Known rows, with every way that one mark hangs from another:
K_496[K_556[K_330[K_105[K_947[K_300]]]]]: [-13 -36  -1 -33  25  24 -37 -21  43 -29  -8  38  15 -10 -11  22 -11 -48
   5  23  -9  30  18   4  10 -19  -8  17 -12  29  44  20  -9]
K_556[K_947]: [ 28 -18  27  46  28  -2  22  18 -13  -7 -14  10  10  20  18  -6  15 -26
 -30  -1 -11 -28  -3 -25  -4 -24 -15  14  13  10  31  -1  13]
K_556[K_330[K_105] K_947[K_412]]: [ -9 -37  19  24  50   1  16 -10 -19 -30 -35  13   6  16  48   7   2 -12
 -44  10 -12  19  12 -22  -9 -15 -25  18  28  18  44   6 -37]
K_556[K_947[K_105[K_330] K_300 K_857]]: [ 34 -43   7  23   7  19  34  33   5  23  16  18   0  30  31 -36  -1 -19
 -10   6   0  -2 -20  -5 -33 -21 -22  24 -10 -31  35 -22 -12]
K_412[K_947[K_857]]: [-11   0  10  11  -9 -35  23   9  18  16  26   3   5   9 -13   0  28  28
   7  23 -13 -48  -6   5  19  15  -1  -6 -23  -3  38 -35  12]
K_300[K_496]: [-13 -27  25  12 -32   3 -15 -10  23 -14   2   6  14 -11 -21  49  19 -14
   4  21   2  -8  20  -3   9   2  -7  20   1  34  -8   4  28]
K_556[K_330]: [-10 -31  13  -3   7  -6 -22   9   8 -31 -13  24  13   5  10  33   1  -2
  10  25 -18  34   5 -19  31 -11 -25  14   8  15  21  21  -4]
K_556[K_628 K_947[K_105 K_300[K_496]]]: [ 37 -30  36  42   3  26  34  -5   5  13  -3   2  20  20 -28 -24  -8 -43
   0  -2  16 -26  23 -18  -5  12   6  16  -6 -14 -20 -21   0]
K_857[K_628[K_105[K_330] K_412[K_947]]]: [-16   0 -47  16 -41 -41  -4  34  26 -40   8  -7  -6  17  -4  12  22  38
   8  23 -16 -34 -15 -35  17 -13 -24   8 -47   7   5  29  12]
K_38[K_628]: [-28  -2  -5   9 -18   3  -6  30  17 -14  -8  16   4  14  10  18  17  -6
 -12   5 -19   8 -38 -32  35 -11  -3  28  31   5  -3  18  -2]
K_330[K_105[K_947[K_300 K_412]]]: [-11 -16  -5  12  11  -5  31   7 -14 -23  -8   2  -2   8   9   4  -6 -37
 -36  -6  -8  20  14  14  -4  14  -2  20  15  18  25 -23 -15]
K_628[K_38 K_105 K_412 K_857]: [-48  23 -12  30 -84   2 -20  32  50 -51 -11   8   9  -8 -20   6  -7  38
   0 -19   6  19 -23 -51  72  -8 -21  17   0  25 -24  55  11]
K_556[K_628 K_947]: [ 35  -8  39  61  26  -1  34   2 -21  -1 -21  -8  18  17 -14 -21  -2 -30
 -29  -5  -6 -48  18 -19   8  12  -4   0  14   9  -3  -8  19]
K_947[K_105 K_300 K_412 K_857[K_628]]: [-24 -22 -10 -13 -17  -5  19  49   1  17  31   3   9  24  30  11  34  60
  13  50  16   6 -29 -21 -20 -36  14  -8 -44 -45  -7 -92 -33]
K_330[K_105[K_947[K_300 K_412 K_857]]]: [-14 -16  -5   2  10  -9  39   9 -17 -12   3  -2  -4   8  12  -2  -8 -23
 -39  -1  -6  11   7  24 -11  14   3  16  12  17  29 -32 -11]
K_105[K_330 K_947[K_300 K_412 K_857]]: [  4 -37 -20  21  -9 -10  30  15   2   0  27   7   8   8  56 -13   7   0
 -10  10 -18  22  -7  37 -39  18 -16  15 -17   3  29 -33  -7]
K_857[K_628[K_38 K_412]]: [-31   5 -14  19 -19 -19  -1  27  18 -40 -16  -9   1  -1  14  32  41  10
  -7   1   4  -5 -21 -51  12 -51   7   4  -1  29 -21  -3   5]
K_628[K_38 K_105 K_412]: [-52  13 -28  25 -52  11 -15  34  41 -54  -3  -9   2  11 -21  10  -4  20
   1  12  -4   1 -22 -57  50 -18  -4  32  29  16 -29  40  16]
K_105[K_947]: [ 18 -14   9  20  12 -19  26  17  -3 -18  11  -2  17   6  16   9  21 -36
 -12   0 -26  -1   5   2  -6   1  -8   9  -4  25  21 -17  27]
K_300[K_496[K_556]]: [-19 -32  22  -8 -21  21 -40 -28  53 -14   4  18  22 -22 -30  53  19 -26
  11  33   6 -12  27   0   3 -12  -1  17 -16  42   4   9  28]
K_330[K_105[K_947]]: [  0 -15   0  10  13 -11  32   9 -11 -20 -10  -6  -6   4   5   4  -6 -49
 -43 -10 -17  13  14  14  -5  13 -19  21  17  26  32  -8   2]
K_105[K_330]: [  5 -30  -8  34 -24  -1 -12  26  15 -11  -7  13  -2   1  26  10   3  -9
  -8  14 -24  20  -4   3   1   8 -56  23   0  -1  19  14   0]
K_556[K_330 K_628[K_412] K_947[K_300]]: [ 20 -30  20  28  13  15  21 -10   9 -31 -26  17  25  22 -21 -28 -29 -36
  12 -11  11  -5  21 -34  21   7  14  23  15  15   2  38 -13]
K_38[K_628[K_105 K_412[K_947] K_857]]: [-42  20 -26   9 -72 -14  -5  33  55 -29   3  19   6  13 -17  -4   6  34
   7  -9 -11  -9 -42 -48  68  12  -9  29  -7   7   2  61  -2]
K_947[K_105 K_300[K_496] K_857]: [ -4 -42  10 -27 -42  25  10  23  32  27  42  18   6  13 -19   6   0   3
  33  32  22  15  -8   6 -11  -9   9  23 -26 -27  -3 -44  -2]
K_105[K_330 K_947[K_300]]: [ 29 -40 -22  26 -11  -4  17  13  12 -14  14  20   5   8  32 -12  -5 -48
  -1 -11 -23  32   2  31 -22  21 -29  30 -15   9  28   6   3]
K_556[K_947[K_105 K_300 K_412]]: [ 18 -27  19  39  19  18  26  29  -4   2  -1  16  17  31  30 -11  22  -9
 -11  15   5  -6  -7 -38 -17 -28  -6  18  -2 -30  16 -45 -27]

Rows:
[ 17 -35  11   7  23  34 -22   5  48  -1  -1  26  17   1  12  -2  17 -41
  -7  27 -10  -9   2 -21 -22 -39 -31  16 -24  -3  41  -3  -2]  K_496[K_556[K_947[K_105[K_330]]]]
[ -6  -8 -22  19 -14 -16   1  27  -5 -35  22   4  14  26  -7   9  -7  15
  -2  28 -24  -7  -4  -6  28  11  -5  13 -14   1   3   1  23]  K_628[K_105[K_947[K_300 K_412]]]
[  9 -30  27   4  41  25 -27 -31  33 -16 -19  24  29  -4 -16   4  -5 -38
  -1  23  -8 -14  24 -16  10 -17  -6   1 -11  24  25  18   3]  K_496[K_556[K_330 K_628 K_947]]
[-24 -34  23 -14 -25  23 -41 -43  62 -26  -5  14  29 -23 -42  45   5 -27
  24  32  12  -5  39  -8  11   2   4  18 -13  47 -10  28  19]  K_300[K_496[K_556[K_330 K_628[K_412]]]]
[ -4 -30  13  -4 -27  27 -28 -19  35 -11   4  33  19  -6 -53  27 -12 -34
  29  16  19  -2  23   6  24   4  25  20 -15  19  -9   4  14]  K_947[K_300[K_496[K_556[K_628]]]]
[-35  -1 -44  23 -40 -20 -14  34  24 -50  -6 -11  -9   9  13  22  19  29
  -8  11 -11  -1 -27 -42  17 -36 -20  14 -12  18 -22  29   8]  K_857[K_628[K_38 K_105[K_330] K_412]]
[-40  15 -23   7 -72  -2 -15  43  46 -36  -5  19   7  12 -11   2  -2  27
  -1  -8 -10   9 -45 -52  65  -1 -14  33   5  12 -10  69   3]  K_38[K_628[K_105 K_412 K_857]]
[ -1 -23 -12   1 -30  -9  23  22  39  30  40  17  -2  18  -5 -22  13  18
  31  22  -4 -13 -13  10   1  19 -15  13 -43 -44  34 -44 -21]  K_412[K_947[K_105[K_330] K_300 K_857]]
[-11 -33  14 -24 -28  20 -11 -16  30  12  25  25  14  -4 -47  14 -15  -7
  24  25  23 -16  10  28   8   2  36  10 -19  18   4 -14  23]  K_947[K_300[K_496[K_556[K_628]]] K_857]
[-19 -38 -12   1 -35  20  13  46  19  25  33  13   7  20  41  -8  11  45
  14  48   8  32 -24  -2 -27  -4 -18  15 -26 -58   5 -73 -44]  K_947[K_105[K_330] K_300 K_412 K_857]
[ -2 -25  38  33  40   6  27 -24 -12  -6 -21  -3  14  10  16 -17 -12  -9
 -24  -3  -5  -3   7  -8   7  -2   4  -3  34  22  -1  -1  -4]  K_556[K_330 K_628[K_38] K_947[K_857]]
[-29 -14  14   2 -13   1  20  50   7  21  28 -15  17  15  40  11  41  60
  -6  62  -2   1 -20 -27 -21 -19 -18  -3 -15 -40   2 -89 -21]  K_947[K_105 K_412 K_857]
[-27 -28 -15   6 -18 -14  15  50   8  17  25 -18   3  13  72  12  50  70
 -11  58  -8  10 -29 -17 -47 -27 -41  -8 -43 -39   1 -78 -31]  K_947[K_105[K_330] K_412 K_857[K_628]]
[ 19 -50 -15   8 -23  -4  24  -3  18   4  33  11   2   2  30  -8  -5 -34
  -1  -4 -14  21   2  54 -42  23 -16  28 -21  20  27  -2  15]  K_105[K_330 K_947[K_300[K_496] K_857]]
[ 28 -26  20  25  20   4  32  20 -17   9   6  21   4  27   8 -22  -4 -17
 -18  -1   3 -30 -14  -4  -7 -24  11  13   7   1  36 -13  11]  K_556[K_947[K_300 K_857]]
[-23  11  -2  34 -40 -14  -6  12  18 -31   2   8  10  -6   6   8  -2  18
 -19 -23 -19  28 -16  -5  53   6 -26  -2 -11  28  -9  22  22]  K_628[K_38 K_105[K_947] K_857]
[-10   2 -20   8 -23 -37  10  27  22 -30   0   3   3  10 -11  18  36  14
  16   8   5 -34 -11 -39  16 -27  12   4 -37  14   5  -3   4]  K_857[K_628[K_412[K_947[K_300]]]]
[-15   3  -9   5 -11 -51  19  14  11   6  31  -3  -2  15 -13   5  29  48
   5  30 -17 -59 -13   1  20   5   0 -13 -42  -3  30 -28  17]  K_412[K_947[K_857[K_628[K_105]]]]
[-10 -17   6  11  -8  -8 -20  -1   0 -35 -12   3  17  15 -36  13 -33  17
  13  35 -22   7  21 -15  60  34 -21   2   1   7 -19  36  13]  K_556[K_330 K_628[K_105]]
[ 13 -14   1   2  17 -38  39  20 -12  -6  25 -12   9   9  28   8  29  -8
 -19   8 -21 -17 -10  14 -24 -14   2  -7 -23  30  24 -33  33]  K_105[K_947[K_857[K_628]]]
[-34  11  -4  10 -58   1  -4  37  47 -26 -15  23  11  -1   3   5  15   6
  -3 -21  -1  16 -40 -51  48  -9  -6  31  14  18  -3  47  -9]  K_38[K_628[K_412 K_857]]
[ 15 -42 -14   7 -37  30  -5  44  33   6  15  30   1  20   8  -8  -8 -21
  29  17   0  47 -11 -11  -2  -3 -38  35 -23 -50   4 -18 -31]  K_947[K_105[K_330] K_300]
[  8 -32 -23  19  -1 -26  30  13   4  -4  20 -10  -4   1  64  -4  22 -12
 -26  -2 -31  15 -16  32 -47  -3 -32   6 -20  24  25 -16  13]  K_105[K_330 K_947[K_857[K_628[K_38]]]]
[-33   0 -14  43 -67  -2 -32  19  31 -28 -11  18  -3 -10  13   9 -14  38
 -17 -14 -18  43 -22  -6  57  10 -58   9  -8  11 -11  45   3]  K_628[K_38 K_105[K_330] K_857]
[  5 -37  19  -8  43  24 -35 -18  38 -21 -12  38  23  -2   6  15   8 -37
  -2  27 -12   0  10 -21   0 -41 -15  11 -11  26  50  23  -1]  K_496[K_556[K_330 K_947]]
[  5 -43  13 -23  38  27 -29 -17  36  -9  -1  45  20   3   1   3  -6 -29
   6  26   0   0   2  -4  -2 -41   5  10 -16  19  54  15  -1]  K_496[K_556[K_330 K_947[K_300 K_857]]]
[  3 -19  -5   5   9  -4  31   8 -10 -22  -7   7  -7   8  -5  -1 -17 -55
 -31 -15 -10  18  14  20   0  15  -6  26  14  21  30  -6  -4]  K_330[K_105[K_947[K_300]]]
[-38   9 -32  17 -31 -23 -11  35  17 -51  -6 -13  -4  12  -1  28  23  30
  -6  14  -6 -13 -25 -52  28 -44  -1   7 -10  22 -26  18  16]  K_857[K_628[K_38 K_105 K_412]]
